Known rows, with every way that one mark hangs from another
bemoka[pasa]: [ 4.50  1.95 -2.68  0.11 -1.56  0.06  1.44 -4.81 -0.32  2.56  3.34  0.18
  2.38  3.42  1.64 -3.57  1.70 -0.12  1.24  3.22 -5.02 -1.01 -0.88 -0.37
 -0.92]
denidi[reseb[pasa]]: [ 4.65 -0.72 -4.55 -2.82  0.94  1.09  2.92 -2.71 -0.49 -0.97  1.77 -0.07
  0.63  1.62 -2.81 -0.41  3.29 -2.37  0.78  1.52 -5.26 -4.46 -0.52 -4.26
 -3.44]
denidi[diput[reseb]]: [-2.10  1.96 -1.57 -0.78  0.21 -0.75  3.05 -1.99  0.65  1.27  3.04 -4.57
  1.10  0.85  1.54 -0.93  1.89 -0.11  2.58  3.70 -2.70 -1.04 -2.74 -2.41
 -0.62]
pasa[bigoz[diput[reseb[denidi]]] fubag]: [ 2.68 -0.82  0.19  0.94  2.26  0.76  1.96 -1.30  0.34 -2.96  0.78 -5.33
  3.15  4.09  1.89  1.14  1.49 -0.46  1.13  5.05 -2.23  1.18 -5.17 -0.48
 -2.70]
bemoka[diput[bigoz reseb] pasa]: [ 3.39  1.24 -2.09  1.87 -0.24 -0.09  3.34 -3.46  1.25  3.23  2.74 -2.16
 -1.92  2.84  4.05 -1.92  1.27  1.44 -0.57  5.64 -1.64 -0.97 -2.19 -1.61
  3.67]
pasa[bigoz[diput]]: [ 0.09  0.38 -1.52 -0.44 -0.08  1.84  0.75 -1.75  0.76 -2.19  0.45 -1.65
  3.91  4.70  1.60 -1.62  0.29 -0.01  4.06  1.85 -4.25  0.41 -1.75 -1.53
 -4.02]
bemoka[diput pasa]: [ 5.27  1.22 -3.99 -0.92 -1.84 -0.16  1.47 -5.38  0.30  2.87  2.66  0.60
  0.01  4.39  2.49 -3.78  2.29  1.29  0.40  4.35 -4.96 -2.06 -0.46 -0.78
  1.26]
reseb[denidi[diput[bigoz]] pasa]: [ 2.87 -0.25 -1.03 -4.56  0.62  0.72  1.89 -2.88  0.29  1.39  5.38 -4.60
 -2.34  0.14 -1.95  0.62 -0.51 -2.29  1.08  3.62 -4.86 -3.20 -1.10 -2.65
  0.70]
diput[bigoz reseb[pasa]]: [ 1.28  1.14 -0.87  0.19  0.86  0.65  4.16 -0.12  1.38  0.02  4.08 -3.58
 -1.16  1.24 -0.35  2.58  0.38 -0.10  0.62  3.43 -1.47 -3.46 -2.84 -3.39
  0.73]
pasa[bigoz[diput[reseb]] fubag]: [ 0.55  0.42 -0.95  2.22  0.34  0.80  2.50 -0.33  0.77 -2.50 -0.76 -3.59
  4.39  4.08  2.64  0.58  1.38  1.00  2.72  4.39 -1.36  0.42 -4.50 -1.77
 -2.41]
pasa[bigoz[diput[reseb]]]: [-0.93  0.63 -0.10  1.14  1.35  1.23  2.05 -0.34  1.24 -2.78 -0.12 -3.23
  3.93  4.24  1.77  0.13  0.46  0.13  3.54  2.37 -1.97  1.48 -3.46 -2.28
 -3.24]
fubag[pasa[bigoz[diput[reseb[denidi]]]]]: [ 1.28  0.62  1.07  0.06  1.40  1.06 -0.98 -2.83  0.94 -2.62  0.08 -4.64
  3.55  4.59  1.53  0.06  0.40 -1.25  2.54  4.85 -3.56  0.42 -2.17  0.22
 -3.40]
pasa[fubag]: [ 2.75  1.64 -3.96  0.15 -1.18 -0.16  2.69 -3.64 -0.49  1.33  2.84 -2.25
  2.23  3.32  2.75 -1.38  3.06  0.74  0.62  5.70 -3.80 -3.68 -2.91 -0.08
 -1.20]
fubag[pasa[bigoz]]: [ 1.84  2.58 -3.15 -0.50 -0.16  1.30  0.37 -3.62  0.63  0.03  0.81 -1.66
  4.12  3.20  1.92 -3.35  1.64  0.53  3.95  4.79 -4.19 -4.02  1.66 -0.66
 -4.01]
diput[reseb[denidi pasa[fubag]]]: [ 5.98  0.10 -0.94 -1.20  1.85 -1.13  3.20 -1.66  0.01 -0.84  4.12 -4.83
  0.52  1.95 -1.31  3.44  2.63 -0.49 -2.09  5.00 -2.79 -3.74 -4.76 -1.57
 -0.95]
pasa[bigoz]: [ 1.13  1.34 -3.31 -0.59  1.35  1.08  2.99 -2.00  0.85 -0.34  1.99 -1.95
  2.87  3.12  1.47 -2.52  1.88  0.37  3.54  2.65 -3.97 -2.63 -0.50 -2.15
 -4.18]
diput[bigoz reseb]: [-0.95  1.57 -1.48  1.83  1.46  0.10  4.41 -1.30  1.09  1.32  3.74 -4.21
 -0.61  1.62  3.12  0.19  1.54 -0.23  1.06  4.87 -1.21 -1.31 -3.17 -1.73
  0.13]
diput[bigoz reseb[denidi]]: [ 1.26  0.54 -0.40  0.81  3.54 -0.40  3.80 -2.54  0.64  0.66  4.94 -6.16
 -1.67  1.52  1.96  0.92  1.26 -1.64 -0.54  5.05 -2.21 -0.79 -3.74 -0.66
  0.26]
bemoka[pasa[bigoz]]: [ 4.59  1.62 -2.78  0.05  0.11  1.15  2.12 -3.41  0.55  1.00  1.88 -0.25
  3.47  3.44  0.96 -4.64  1.38  0.23  3.07  2.71 -5.03 -1.24  0.47 -1.66
 -3.17]
diput[reseb[denidi pasa]]: [ 4.35  0.31  0.20 -1.77  2.69 -0.75  2.99 -1.47  0.90 -1.24  5.16 -4.39
 -0.11  2.01 -2.58  3.00  1.49 -1.29 -0.76  2.65 -3.36 -2.84 -3.75 -2.58
 -1.85]
bigoz[diput[reseb[denidi pasa]]]: [ 3.04 -0.56  1.79 -1.59  1.21 -0.13  0.73 -1.47  0.95 -3.08  3.44 -3.75
  0.91  3.85 -2.03  4.33  0.08 -1.48  0.10  1.59 -3.53 -0.27 -5.17 -1.75
 -1.24]
bemoka[pasa[fubag]]: [ 6.15  1.67 -3.21  1.06 -2.52 -0.27  1.96 -5.15 -0.70  2.74  2.74 -0.18
  2.62  3.45  2.36 -3.18  2.35  0.74  0.18  5.85 -4.61 -1.94 -1.82  0.40
 -0.36]
denidi[diput[reseb] pasa]: [ 0.57  1.84 -1.08 -2.10 -0.42  0.67  3.63 -2.63  2.66  1.98  2.70 -3.57
  2.17  0.28  0.04 -1.00  0.57  0.27  3.85  3.24 -3.66 -0.63 -3.38 -1.83
 -1.61]
fubag[pasa[bigoz[diput]]]: [ 0.67  1.62 -1.29 -0.48 -1.95  2.11 -1.59 -3.42  0.43 -1.74 -0.54 -1.39
  5.21  4.86  2.28 -2.18 -0.03 -0.02  4.76  3.94 -4.56 -1.00  0.02  0.10
 -4.08]

Rows
[ 3.65  0.50 -3.26 -2.77 -1.43  2.03  3.41 -3.11  2.15  1.74  0.22 -2.52
  4.03  0.74  0.53 -3.60  1.11  1.25  5.41  5.08 -4.82 -2.86 -1.79 -1.66
 -2.96] | denidi[diput pasa[bigoz fubag]]
[ 5.91 -0.06 -0.79 -0.34  1.63 -0.24  4.06 -3.88  1.76  1.19  3.55 -4.38
  1.98  2.02  0.32  0.97  2.05  0.10 -0.09  5.55 -3.67 -1.45 -5.68  0.79
 -1.96] | diput[reseb[denidi[pasa[fubag]]]]
[ 4.70 -1.18 -0.17 -2.62  1.07  3.13  1.00 -3.70  2.55 -1.47  1.37 -1.85
  3.75  3.90 -0.97 -0.91 -0.89 -1.08  4.03  1.71 -6.08  1.27 -2.96  0.06
 -4.81] | reseb[denidi[pasa[bigoz[diput]]]]
[ 0.55  0.04  0.79  0.14  1.87 -0.50  1.15 -2.69  0.27 -1.83  3.21 -4.47
  1.42  4.26  1.53  1.85  0.78 -1.65  0.21  3.06 -3.31  2.12 -5.45 -0.07
 -1.72] | bigoz[diput[reseb[denidi]]]
[ 1.93  0.88 -1.58 -1.35  0.56  0.46  3.92  0.65  1.27 -1.13  0.67 -4.79
  2.61  0.02 -1.21  0.58  1.68  0.96  2.72  4.80 -1.99 -4.10 -2.19 -4.93
 -1.42] | denidi[diput[reseb[pasa[bigoz fubag]]]]
[ 4.81 -1.62 -4.92 -3.46  0.55  1.84  3.13 -1.26 -0.50 -1.28 -1.09 -1.76
  2.06 -0.29 -2.27 -2.15  3.35 -1.55  2.50  3.95 -4.67 -4.65  0.13 -5.64
 -3.24] | denidi[diput reseb[pasa[bigoz fubag]]]
[ 6.09 -2.31 -3.71 -0.81 -0.12  3.76  2.21 -3.25  0.98 -1.35 -3.15  0.36
  4.70  3.24 -0.23 -2.75  1.97 -1.10  3.84  3.78 -5.21 -0.12 -2.78 -1.64
 -5.16] | denidi[pasa[bigoz[diput] fubag] reseb]
[ 1.83 -0.10 -2.25  0.52 -0.91  1.67  1.25 -1.87  0.07 -1.69 -0.23 -1.73
  4.52  4.44  2.35 -1.16  1.35  0.81  3.26  4.32 -3.71 -0.72 -3.00 -1.02
 -3.13] | pasa[bigoz[diput] fubag]
[ 2.76  0.35 -0.44  0.46 -1.96  0.09  1.57 -0.52  0.66 -2.40  1.51 -2.49
  2.80  3.44 -0.39  3.95  1.08  0.61  0.56  3.53 -1.79 -1.93 -5.58 -2.11
 -0.10] | bigoz[diput[reseb[pasa[fubag]]]]
[ 2.04  0.98  0.47  2.11 -0.28  1.56  1.15 -1.52  1.30 -1.42 -0.25 -1.39
  4.12  4.55  1.47 -1.92  0.17  0.44  3.05  2.60 -3.06  2.53 -2.51 -2.08
 -2.30] | bemoka[pasa[bigoz[diput[reseb]]]]
[ 1.46  0.92 -1.69 -0.18 -0.97  0.91  4.77 -2.50  2.31  3.04  1.92 -5.06
  0.73 -0.85  2.20 -0.79  0.80  1.04  2.78  7.06 -1.97 -1.51 -4.33 -1.06
  1.31] | denidi[diput[bigoz reseb] pasa[fubag]]
[ 5.22 -0.87  0.65 -0.05  0.08  0.43  2.16 -3.60  1.72 -0.22  1.95 -3.69
  2.88  3.90  0.50  2.03  0.49 -0.51  0.69  4.92 -3.75  1.21 -7.21  1.63
 -1.53] | bigoz[diput[reseb[denidi[pasa[fubag]]]]]
[ 7.01  0.88 -4.52 -0.11 -2.34 -0.53  1.82 -5.68 -0.50  3.15  1.79  0.16
  0.70  4.36  4.13 -3.26  3.19  2.30 -0.76  6.33 -3.97 -3.14 -1.85 -0.10
  2.14] | bemoka[diput pasa[fubag]]
[ 5.19  0.67 -2.81  2.63 -0.44 -0.43  3.78 -3.64  0.67  3.46  1.80 -2.38
 -1.76  2.92  5.14 -1.81  2.26  2.16 -1.38  8.16 -0.84 -2.00 -3.35 -1.10
  4.55] | bemoka[diput[bigoz reseb] pasa[fubag]]
[ 0.80  0.63  0.42 -0.60 -0.95  0.65  1.24 -0.28  1.05 -2.90  2.17 -2.23
  2.16  3.46 -1.21  3.44  0.14 -0.11  1.44  1.41 -2.42 -0.82 -4.51 -2.95
 -1.12] | bigoz[diput[reseb[pasa]]]
[ 5.55 -0.85 -2.01 -3.82  0.94  1.63  2.83 -4.09  1.80  1.62  1.84 -4.23
  3.16  0.91 -0.78 -2.80  0.99 -0.28  3.73  5.41 -5.63 -2.07 -2.10 -0.72
 -3.24] | reseb[denidi[diput pasa[bigoz fubag]]]
[ 1.38  0.16  0.16  0.36  0.35  2.42  2.74 -0.99  3.36 -2.00 -0.74 -2.22
  4.77  3.76  0.01 -0.02 -0.64  0.78  4.97  1.70 -3.02  1.65 -4.26 -1.81
 -3.87] | denidi[pasa[bigoz[diput[reseb]]]]
[ 6.82 -1.79 -5.04 -1.76  1.24  2.04  3.89 -1.45 -0.55 -1.69 -0.53 -0.63
  2.30  1.36 -2.15 -1.18  3.73 -1.05  1.22  3.54 -4.16 -5.30 -0.24 -4.76
 -4.38] | denidi[reseb[pasa[bigoz fubag]]]
[ 3.32  0.93 -1.56  0.96  0.06  0.09  4.28 -0.27  0.97  0.48  3.16 -4.10
 -0.62  1.14  0.67  2.88  1.23  0.54 -0.29  5.95 -0.90 -4.34 -3.85 -2.68
  1.50] | diput[bigoz reseb[pasa[fubag]]]
[ 5.61 -0.23 -0.57  0.67  2.12  0.63  4.77 -3.36  2.12  1.99  3.70 -5.33
 -0.38  1.38  1.33  0.87  0.95 -0.57 -0.25  7.08 -2.41 -1.21 -5.54  0.68
  0.08] | diput[bigoz reseb[denidi[pasa[fubag]]]]
[ 4.23  0.76 -1.82  0.08  1.37  0.47  4.28  0.67  1.17 -2.26  1.21 -3.81
  2.88  1.93 -0.80  1.63  2.38  1.56  1.48  4.06 -1.25 -4.35 -3.03 -3.86
 -2.39] | diput[reseb[pasa[bigoz fubag]]]
[ 3.84  0.00 -1.65 -4.86  0.20  0.98  2.01 -5.61  1.73  2.49  4.20 -3.24
  1.29  1.16 -1.03 -2.02  0.61 -1.62  2.91  3.37 -6.85 -1.04 -2.37 -0.19
 -2.17] | reseb[denidi[diput pasa]]
[ 5.71 -0.33 -1.50 -2.86  2.76  2.15  3.13 -3.63  2.65  0.49  2.51 -2.59
  2.71  2.44 -1.61 -2.23  0.67 -0.80  3.33  2.78 -5.82 -1.18 -1.63 -0.49
 -5.06] | reseb[denidi[pasa[bigoz]]]
[ 4.96 -0.39 -1.93 -4.37 -0.44 -0.42  1.44 -3.59 -0.62  0.77  4.19 -4.07
  0.58  0.84 -2.02  0.93  1.56 -1.33 -0.02  4.95 -5.51 -4.51 -2.36 -1.74
 -0.29] | reseb[denidi[diput] pasa[fubag]]
[-3.07  1.80 -0.91  0.05  0.56 -0.07  3.87 -1.28  0.78  2.19  3.45 -5.43
 -0.92 -0.21  2.83 -0.90  0.60 -0.37  2.35  5.42 -1.86 -0.65 -2.64 -2.59
  1.21] | denidi[diput[bigoz reseb]]
[ 4.32 -0.43 -1.57 -1.38 -1.71  1.94  1.07 -0.59  0.37 -2.76 -0.03 -1.33
  4.19  3.95 -0.88  1.08  0.44  0.85  3.05  2.83 -3.87 -2.68 -2.48 -2.80
 -2.49] | reseb[pasa[bigoz[diput] fubag]]
[ 6.28  1.14 -3.50  0.98 -0.60  0.77  2.46 -3.73 -0.20  1.27  0.74 -0.83
  3.81  3.45  1.75 -4.36  2.53  1.25  1.81  5.08 -4.27 -1.83 -0.51 -1.04
 -2.46] | bemoka[pasa[bigoz fubag]]
[ 6.08 -1.77 -0.83 -2.37  0.33  1.69  0.51 -1.68  0.20 -3.17  1.38 -2.73
  2.97  4.21 -2.01  1.97  0.40 -0.80  1.52  3.53 -4.67 -2.37 -3.05 -1.58
 -2.74] | reseb[denidi pasa[bigoz[diput] fubag]]
[ 2.77 -0.64 -4.07 -4.48 -0.31  0.98  2.24 -2.44 -0.63  0.08  1.39 -1.10
  0.31 -0.02 -3.11 -1.61  2.74 -2.68  1.89  2.01 -5.63 -4.15  0.16 -4.94
 -2.39] | denidi[diput reseb[pasa]]
[ 0.30  0.08 -1.56 -2.94  1.30  0.46  2.15 -3.98 -0.04  2.48  5.00 -5.55
 -1.89  0.61  1.70 -1.67  0.45 -2.47  1.33  4.95 -4.65 -0.94 -1.56 -0.58
  0.51] | reseb[denidi[diput[bigoz]]]
[ 7.16  0.41 -4.62  0.14 -0.95  0.64  2.23 -4.31  0.53  1.84  0.26 -0.43
  1.95  4.09  3.20 -4.41  2.81  2.58  0.86  6.02 -3.85 -2.78 -0.91 -1.54
  0.43] | bemoka[diput pasa[bigoz fubag]]
[ 0.06  1.73 -0.93 -2.66 -0.35 -0.37  2.71 -0.60  0.92 -0.13  3.37 -3.88
  0.85  0.39 -1.75  1.41  1.06  0.05  2.05  2.43 -2.89 -3.10 -2.51 -4.39
 -0.28] | denidi[diput[reseb[pasa]]]
[-0.18 -0.64 -4.31 -2.04  0.91  1.19  3.20 -3.30 -0.80  2.45  1.33 -2.57
 -1.32 -0.43  1.17 -3.64  2.23 -3.02  1.98  4.76 -4.37 -1.51  0.11 -2.96
 -0.74] | denidi[diput[bigoz] reseb]
[ 2.37  0.75 -1.62 -0.92  0.08  1.38  4.60 -1.43  2.97  0.97 -0.12 -4.57
  3.86  0.26  0.72 -1.95  1.68  1.64  4.45  5.56 -2.73 -1.37 -3.35 -2.51
 -2.64] | denidi[diput[reseb] pasa[bigoz fubag]]
[-0.69  1.22 -0.54 -1.75  0.14  0.29  3.53 -0.18  1.41  0.96  3.65 -4.91
 -1.19 -0.85 -0.67  1.41 -0.07 -0.45  1.75  3.79 -2.04 -2.78 -2.13 -4.36
  1.67] | denidi[diput[bigoz reseb[pasa]]]
[ 2.16 -0.11 -1.19 -2.30 -0.88  2.61  0.72 -0.37  1.17 -3.06  0.87 -0.93
  3.60  4.11 -2.05  0.70 -0.68  0.04  4.03  0.47 -4.24 -1.57 -1.34 -3.32
 -3.47] | reseb[pasa[bigoz[diput]]]
[ 7.28 -1.05 -2.16 -2.55  1.81  0.84  2.71 -2.03  0.44 -1.55  2.87 -3.33
  2.04  2.47 -2.11  0.55  1.79 -0.40  0.47  4.03 -4.49 -4.84 -1.63 -2.46
 -3.02] | reseb[denidi pasa[bigoz fubag]]
[ 2.83 -1.12 -4.27 -4.60  1.37  2.09  2.90 -1.08  0.17 -1.11 -0.44 -1.62
  1.59 -0.33 -3.34 -2.56  2.28 -2.27  3.60  1.57 -5.37 -4.04  1.59 -6.27
 -4.20] | denidi[diput reseb[pasa[bigoz]]]
[ 6.21 -0.42 -0.46 -1.00  3.23  0.16  3.83 -0.40  0.87 -2.33  2.27 -4.99
  2.00  2.04 -1.78  2.34  2.28 -0.05 -0.03  4.53 -2.30 -3.77 -3.44 -2.97
 -2.78] | diput[reseb[denidi pasa[bigoz fubag]]]
[ 4.54  0.49 -0.37 -1.07  2.08  0.09  3.71 -3.73  2.47  0.88  3.97 -4.01
  1.24  2.08 -0.34  0.77  1.15 -1.04  0.91  3.03 -4.09 -0.42 -4.78  0.08
 -2.50] | diput[reseb[denidi[pasa]]]
[ 4.91 -0.18 -2.99 -0.79  0.94  0.22  4.13  0.19  1.56 -1.40  0.48 -3.34
  0.68  2.66  0.72  1.57  2.80  2.85  0.68  4.87 -0.86 -5.26 -2.83 -4.50
 -0.01] | bemoka[diput[reseb[pasa[bigoz fubag]]]]
[ 4.05  1.55 -2.42  0.88 -0.33 -1.09  2.62 -3.92  0.76  2.21  2.22 -1.23
 -0.27  4.03  3.06 -2.04  2.53  1.76 -0.36  4.43 -2.61 -1.01 -2.55 -1.65
  1.63] | bemoka[diput[reseb] pasa]
[ 3.76 -0.22 -2.91  0.06 -0.02 -0.23  4.42 -1.34  1.13  1.13  2.49 -3.57
 -2.29  1.96  1.71  2.79  2.03  2.07 -1.22  6.40 -0.14 -4.68 -3.96 -3.22
  3.78] | bemoka[diput[bigoz reseb[pasa[fubag]]]]
[ 4.01 -0.75 -0.98 -2.13  3.06 -0.16  3.47 -2.03  1.59  0.49  4.41 -5.14
 -4.35  1.84 -0.15  3.18  0.57 -0.18 -1.75  4.50 -1.93 -3.55 -3.33 -3.06
  3.10] | bemoka[diput[bigoz reseb[denidi pasa]]]
